Each row comes from the steps of one walk. Every step used is in the known rows, and no mark comes twice. Write the walk behind each row, first mark first.
Known rows
fusi-noze-kibob-nerivi-zufab: [ 31 -56  14   8   9 -64  39 -11  39  49 -46  59  -2 -14   3  27  39  29
  32  30 -24   5  21  -7  20   0   3  87 -37   3 -31 -30 -11 -31]
kefe-kofo-bope-poto-ravu: [  9 -14  24  93 -19 -12   8   9 -15 -67 110  28  19  10  37  31 -63 -30
  14  -1  24 -20  -1 -19 -55  25  -4 -20  20  13 -23  11  -7 -49]
ravu-poto-bope-kofo-kefe: [  0  -6  11  75 -10 -16  10   3 -34 -66  56  42   7  52  24  16  -6 -18
  25   5   8 -14  -7 -22 -53   2 -18 -17  27  36 -14 -10   1  -4]
kefe-kofo-fusi: [ 69  -8  13  39  13 -32  21   1   5 -22  34  48  19  41  24  12 -30  -1
   5   0   7  10   6 -21  11  10  10  13 -13  14  -2   7 -18  -8]
nerivi-zufab-mogar-fusi: [ 50   6  15   9  32 -23  28  18  46  21 -41   8  14  -6 -16  12   0  16
  19  30  -3   9  62 -21  35  37  37  61   7  25   4  -2  10 -40]
disori-fusi-noze-kibob-kofo-bope: [ 22 -24  -8  39 -18 -43  51  -1  39 -31   8  78  -5  26  57  32  19 -21
  18   6  11 -14   6 -12  -8  44 -11  20 -51  21 -32 -23  -1 -23]
fusi-noze: [ 13 -16 -10  10 -11 -42   3   9  48  14   9  31   2 -15  -3  16  20   5
  17  -5   8  -6  13  -7  -2   6  -1  27 -22  25  -3  18  -3 -38]
nerivi-zufab-mogar: [ 35  -9  10  15  26 -29  26   9  28  22 -18  27   9 -17 -14  -1   3  27
   8  28  -4   0  52 -24  27  26  21  72   8  22   6  -9 -22 -36]
kibob-kofo-fusi: [ 47 -13 -10  40  24 -28  35  15  21 -33  13  60   4  36  31   3 -11 -14
   5   3  12   2  -1 -26  15  18  33  14 -21  14 -10   4 -23 -10]
pege-mogar-zufab: [ 19  -1   4  15  20 -19  19 -17  52  37 -15  22  12 -18 -23   0   0   9
   2   8 -27  11  20   3   8  33  41  58   7  10  11  12  -9 -24]
mogar-fusi: [ 35  13   7  29  15 -18  14  20  42  -2 -11   5  17   2  -6  15 -15  -3
  13   6   3  10  30 -14  13  26  30  11  10  33  -1   4  14 -29]
zufab-mogar-fusi: [ 35  15   2  12  25 -11  25  26  44   7 -26   7  20  -2 -12   7  -3   6
  15  16   1   8  51 -21  35  36  32  38  14  34  10   6  10 -42]
mogar-zufab-nerivi: [ 13 -41  10  20  11 -50  13 -13  52  42 -24   4  24 -16 -28   5  28  13
  15 -11 -22 -10  20   0  28  15  27  44   0  31   4  -4  -2 -33]
poto-bope-kofo-fusi-noze-kibob-nerivi-zufab: [ 42 -72  23  16  16 -64  40 -14  17  22 -30  70  -7  22  10  35  27  14
  32  41 -14  10  18  -7  -2 -13  -4  75 -39   0 -30 -15   5 -21]
nerivi-zufab-mogar-fusi-noze-kibob-kofo-kefe: [ 25  -7 -10  22  -3 -49  53  -6  23   2 -50  72 -10  35  34  29  68  11
  46  12 -20 -11  22 -30  24  37  -1  72 -34  20 -29 -53 -12 -26]
bope-poto: [ 12 -14   9  68  -7  -9  13  14   4 -23  61  13  12 -10  12   7 -46 -10
   7   2  12   3 -11 -26 -32  16   9  -7  20  27 -17   3 -15 -41]
kefe-kofo-bope-poto: [ 32 -23  23  86 -27 -10  22   2  -7 -47  91  39  17  16  38  23 -58 -20
  14   5  14 -15  -5 -23 -43  31  -8 -15  17  26 -34  -8 -10 -32]
noze-fusi-mogar-zufab: [ 58   5  19  23  -5 -27  27  14  51  49 -34  24  -1 -11 -17  -4  18  31
  -2  10 -18  -5  46  -9  31  21  25  60 -15   1 -11  17   2 -40]
kofo-fusi-disori: [ 57   3  -7  15  24 -20  -1  11  36 -17   0  33  10   0  11   5   4   6
   0   4  35   8  19   1  -7  23  22  -7 -15 -13 -13  45   5 -18]
ravu-poto-bope-kofo-fusi-mogar-pege: [ 49   2   2  47   3 -17  22  -2  11  -4  21  42  -5  18  -9 -13 -28 -16
  -4  13  -6  10  26 -17  -7   4  12  24  -2 -29   0  44   3 -13]
ravu-poto-bope-kofo: [-11 -18  20  68  -8 -25   5  12 -18 -58  65  24  11  37   2  15 -33 -32
  13  13  17 -12  -1  -7 -67  -8 -12 -36  28  49  -8  21  11 -11]
bope-kofo-fusi-noze-kibob: [ 31 -31   1  12 -19 -58  26 -19  21   2 -13  64  -2  32  23  31  26   1
  19   9  11  11   1  -2  -4   0 -27  40 -48   8 -12   7   0 -23]
zufab-mogar: [ 17   4  -5  19  16 -14  21  18  27   5   1  26  16 -12 -10  -8  -1  13
   4  10   2  -2  39 -24  27  25  14  43  16  32  14   1 -21 -38]
kofo-kibob-nerivi-zufab-mogar-fusi-disori: [ 49 -16   5  -8  37 -18  17  16  58  34 -62  35  15  -4 -10  19  41  26
  27  32   7   5  53  -4  26  43  30  43 -14  -4 -21  12  24 -31]
poto-bope-kofo: [ -3 -19  15  57  -7 -23   3   7 -14 -41  42  30   5  34  -1  14 -24 -17
   7  14   6  -2   7 -13 -53  -9 -14 -17  26  49  -4   7   9  -6]
kefe-kofo-kibob-noze: [ 16 -40   6  28  -4 -43  16  -1  23  13   5  70  23  37  29  32  21   7
  14  18   1   7 -17 -11  24   9  -7  41 -24  24 -16 -24  -9  -4]
kofo-bope: [ 32 -14   5  58  -8 -10  15   4  22 -39  44  48  13   5  24  12 -32 -10
   2   6  20 -14  22  -8  -9  32   6   5  12  19 -12  -2  -6 -21]
noze-fusi: [ 55  13  15  32   9 -18  23  25  27  -2  -3  22  11  11   3   4 -15  22
  -4  10   6   4  37 -18  17   4  13  27  -6  39   4   6 -10 -39]
fusi-disori: [ 23  12  -7  19   6 -23  -7  13  40  -5  -2  20  10 -23  -2   4  14   9
   4  -2  22  -3  21   3 -18  24  11 -13   2   8 -18  27   3 -22]
ravu-poto: [  4   1   7  56   2 -23  13  18  16 -35  56  14  24  -4   3   5 -32 -19
  12  -3  20 -14  -1  -6 -23  13  14 -20  14  30  -5  20 -14 -30]
mogar-pege: [ 18  19 -12  37   3 -13   8 -11  30  18   7  29   5 -13 -19  -8 -24  -4
  -5   2 -28  20  15 -15   9  21  14  39   8   3   6   6 -17 -16]
ravu-poto-bope-kofo-kibob-nerivi-zufab-mogar-fusi: [ 32 -37  28  25  35 -20  36  18  23   4 -20  34  18  36 -11  27   1  -2
  36  45  -3   2  45 -17  10  25  22  45   4  28  -7  -2  27 -31]

Write each row's walk
[ 33 -18   7  -7  -6 -62  36 -12  52  42 -58  41   0  -2  -2  36  44  16
  32  18  -5   8  42  -4  25  23  -9  77 -41  15 -10 -11   9 -49]
nerivi-zufab-mogar-fusi-noze-kibob
[ 45  -2 -15  18  13 -38  24   4  35 -20 -21  60   1  19  29  13  29  -3
  10   3  24   2   9  -1  -4  29  13  -1 -36  -9 -30  19  -5 -14]
noze-kibob-kofo-fusi-disori
[ 39 -11   2 -15  12 -43  19  15  66  36 -40  18   2 -14 -15  24  34  17
  31  22   2   0  53 -12  25  25  20  67 -26  21  -1  17  18 -51]
nerivi-zufab-mogar-fusi-noze
[ 34  -4  -7 -15  13 -34  17   6  70  28 -29  17   5 -11 -11  20  21   6
  23   8   3   8  36  -3  12  18  28  44 -19  19  12  30  19 -41]
pege-mogar-fusi-noze
[ 31 -37   9  50 -17 -31  53   3  28 -20  17  56  -5  13  40  36  -3 -17
  35  28  10 -18  18 -22 -18  49   5  38 -22  16 -45 -16   4 -53]
nerivi-zufab-mogar-fusi-noze-kibob-kofo-bope-poto
[ 30 -14  13  22   5 -29   6  23  27 -22  -2  43  12  34  17  28  28   3
  12  31  38  -4  17  11 -29   3  -4  -8 -22  17 -27  41  31 -24]
ravu-poto-bope-kofo-kibob-noze-fusi-disori
[ -1 -45  20  69  -4 -16   4  -4 -17 -36  56  58  19  66   2  24 -29 -25
  13  10  20  -3 -11 -11 -46   7 -20 -22   9  37   0  -1   5  -2]
ravu-poto-bope-kofo-kibob
[ 46  25  -7  23   9 -17  29   4  45  40 -19  24  -6 -21  -7 -19  -7  10
 -14   5 -23  25  32 -31  26  25  15  49 -21 -24   8  17  -4 -20]
disori-fusi-mogar-pege
[ 45 -48  16 -10  27 -57  50 -14  55  59 -71  51   0 -12  -2  29  39  30
  36  39 -28  14  38  -4  30   8  24 101 -34  -1 -18 -21   3 -33]
pege-mogar-fusi-noze-kibob-nerivi-zufab
[ -4 -19 -18  24 -22 -63  44  -1  37   3 -21  72  -8  17  26  25  46 -10
  27  -5 -12 -13  -5 -12   3  17  -9  30 -43  34 -29 -28 -21 -25]
fusi-noze-kibob-kofo
[  9 -12 -17   6  -4 -56  55  -5  53  13 -47  63  -6  19  20  26  47  -9
  30   3 -16  -3  11  -9  13  26  12  43 -41  30 -16 -19  -8 -28]
pege-mogar-fusi-noze-kibob-kofo
[ 42 -12  16  62 -23 -23  20  -4   9 -38  56  57  19  25  33  22 -33  -9
  11   1   6 -19  20 -11 -13  31  -9   0   7  30 -22 -15 -10 -10]
kefe-kofo-bope
[ 19 -40   7   4  26 -45  23 -23  60  53 -36   4  24 -19 -31  -1  27  18
  11  -6 -27  -3  29   3  33  16  42  61   4  24  21   4  -4 -32]
pege-mogar-zufab-nerivi
[ 20 -37   8  28 -16 -59  28 -16  12 -22  18  60   2  39  19  37  12 -22
  25   6  21   3  -3   5 -29  -6 -31  14 -41  12 -13  20   9 -32]
ravu-poto-bope-kofo-fusi-noze-kibob
[ 30 -35   9   5  26 -39  48   1  30  41 -47  51   9 -15  -5   7  29  33
  22  37 -23   3  46 -21  45  18  12  98  -9  12  -9 -29 -22 -39]
noze-kibob-nerivi-zufab-mogar
[ -2 -14  11  67   8 -23  10  16   3 -49  73  17  18   7  -9  11 -41 -37
  10  -8  20 -11   7  -2 -46   1   3 -34  24  38   0  18   1 -38]
ravu-poto-bope
[ 11 -37  14  50  -5 -15   3  -7  -4  -9  22  64  16  58   8  18 -13   1
   7  14  10   5  -7 -19 -17  15 -16   6   1  32   0 -13  -7   7]
bope-kofo-kibob
[ 52   6   7  22  11 -27  35  29  42  21 -13  17   0 -16  14 -11   5  20
 -11   1  10   8  32 -34  20  18  12  23 -25  -3   2  13   0 -28]
disori-fusi-mogar
[ 37 -29   1 -21  20 -43  28  20  70  47 -51  28   2 -17 -12  25  47  20
  39  29  -9  -1  51 -13  37  19  25  80 -29  16 -10  11  19 -53]
kibob-nerivi-zufab-mogar-fusi-noze
[ 47   0   8  16  10 -32  27  30  41   6 -23  31  10   8  19  13  15  25
  -1  29   8   8  24 -11  34  -6  17  52 -20  33  -9   6  -1 -37]
kibob-noze-fusi
[ 59 -18  25  19 -13 -40  32   4  49  60 -39  54   6  20   0  15  37  33
   7  19 -22  -3  29  -9  42  21  11  74 -36  -1 -23   0   4 -26]
kefe-kofo-kibob-noze-fusi-mogar-zufab
[ 30 -29  18  50  -9 -27  11 -11   3   7  32  68  26  52   9  24 -16   4
  13  -6  -4   3  -3 -21   5  23 -17  11 -10  33  -2 -31 -21  -1]
kefe-kofo-kibob
[  5 -11 -18   7 -10 -56  54   7  50  12 -46  63  -5  19  20  27  55  -7
  34   6 -13 -10  19 -16  24  31   2  47 -42  36 -23 -23  -8 -37]
zufab-mogar-fusi-noze-kibob-kofo
[ 39  19 -10  32  -5 -16  19  -2  37  39 -14  34  -5 -23 -21 -21  -8  11
  -9   2 -26  11  35 -22  26  17  16  50   2 -21   2  16 -15 -20]
fusi-mogar-pege
[ 46  11  -2  -1  10 -31   8  28  54   5 -36  27   7 -10  15  13  40  27
   2  24  24   2  31   7   9   9  15  20 -24  10 -25  34  15 -34]
kibob-noze-fusi-disori
[ 57  19  -5  16  -1 -23  31  10  49  48 -41  38  -7 -14  -7 -14  12  24
 -10  22 -23  15  43 -19  46   5  19  76 -19 -19  -3  21  -5 -30]
kibob-noze-fusi-mogar-pege
[ 42  -7  10  38  -7 -21  28   4  22  21  -8  55  -3  30  -5   0   1   1
  -1  29 -11   8  29 -14   9  -1  -1  48 -17 -12  -5  27  11 -19]
ravu-poto-bope-kofo-kibob-noze-fusi-mogar-pege
[ 56 -46  13 -10  21 -57  52  -5  32  44 -43  68   6   8   9  21  40  32
  33  36 -20   3  44 -20  48  13   4 108 -40   2 -14 -17 -17 -38]
kefe-kofo-fusi-noze-kibob-nerivi-zufab-mogar
[ 54  23   4  13   9 -20   5  25  43  -1 -20  19   8  -8   1   6  15  25
   0   9  23  -1  42   1  -4  17  12   0 -12  16 -15  34   8 -35]
noze-fusi-disori
[ 73  10  15  26  -3 -23  34  34  35  24 -25  28  -1  -5  -1 -12   5  37
  -9   7   7  -8  59 -26  34  -1  15  38 -10   8  -1  17  -9 -39]
noze-fusi-mogar
[  9 -42  -4  25   7 -32  12   5  34  12  -5  63  19  20  22  23  22   6
   7  22  11  12 -15  -8  27   9   5  44 -20  16  -8 -15  -6 -12]
kofo-kibob-noze
[  9 -51  -6   5  -4 -51  39  -1  41  35 -32  65   6  -8  11  25  48  14
  33  10 -22   3   2  -4  25  -5 -10  62 -37  11 -26 -20  -8 -38]
fusi-noze-kibob-nerivi
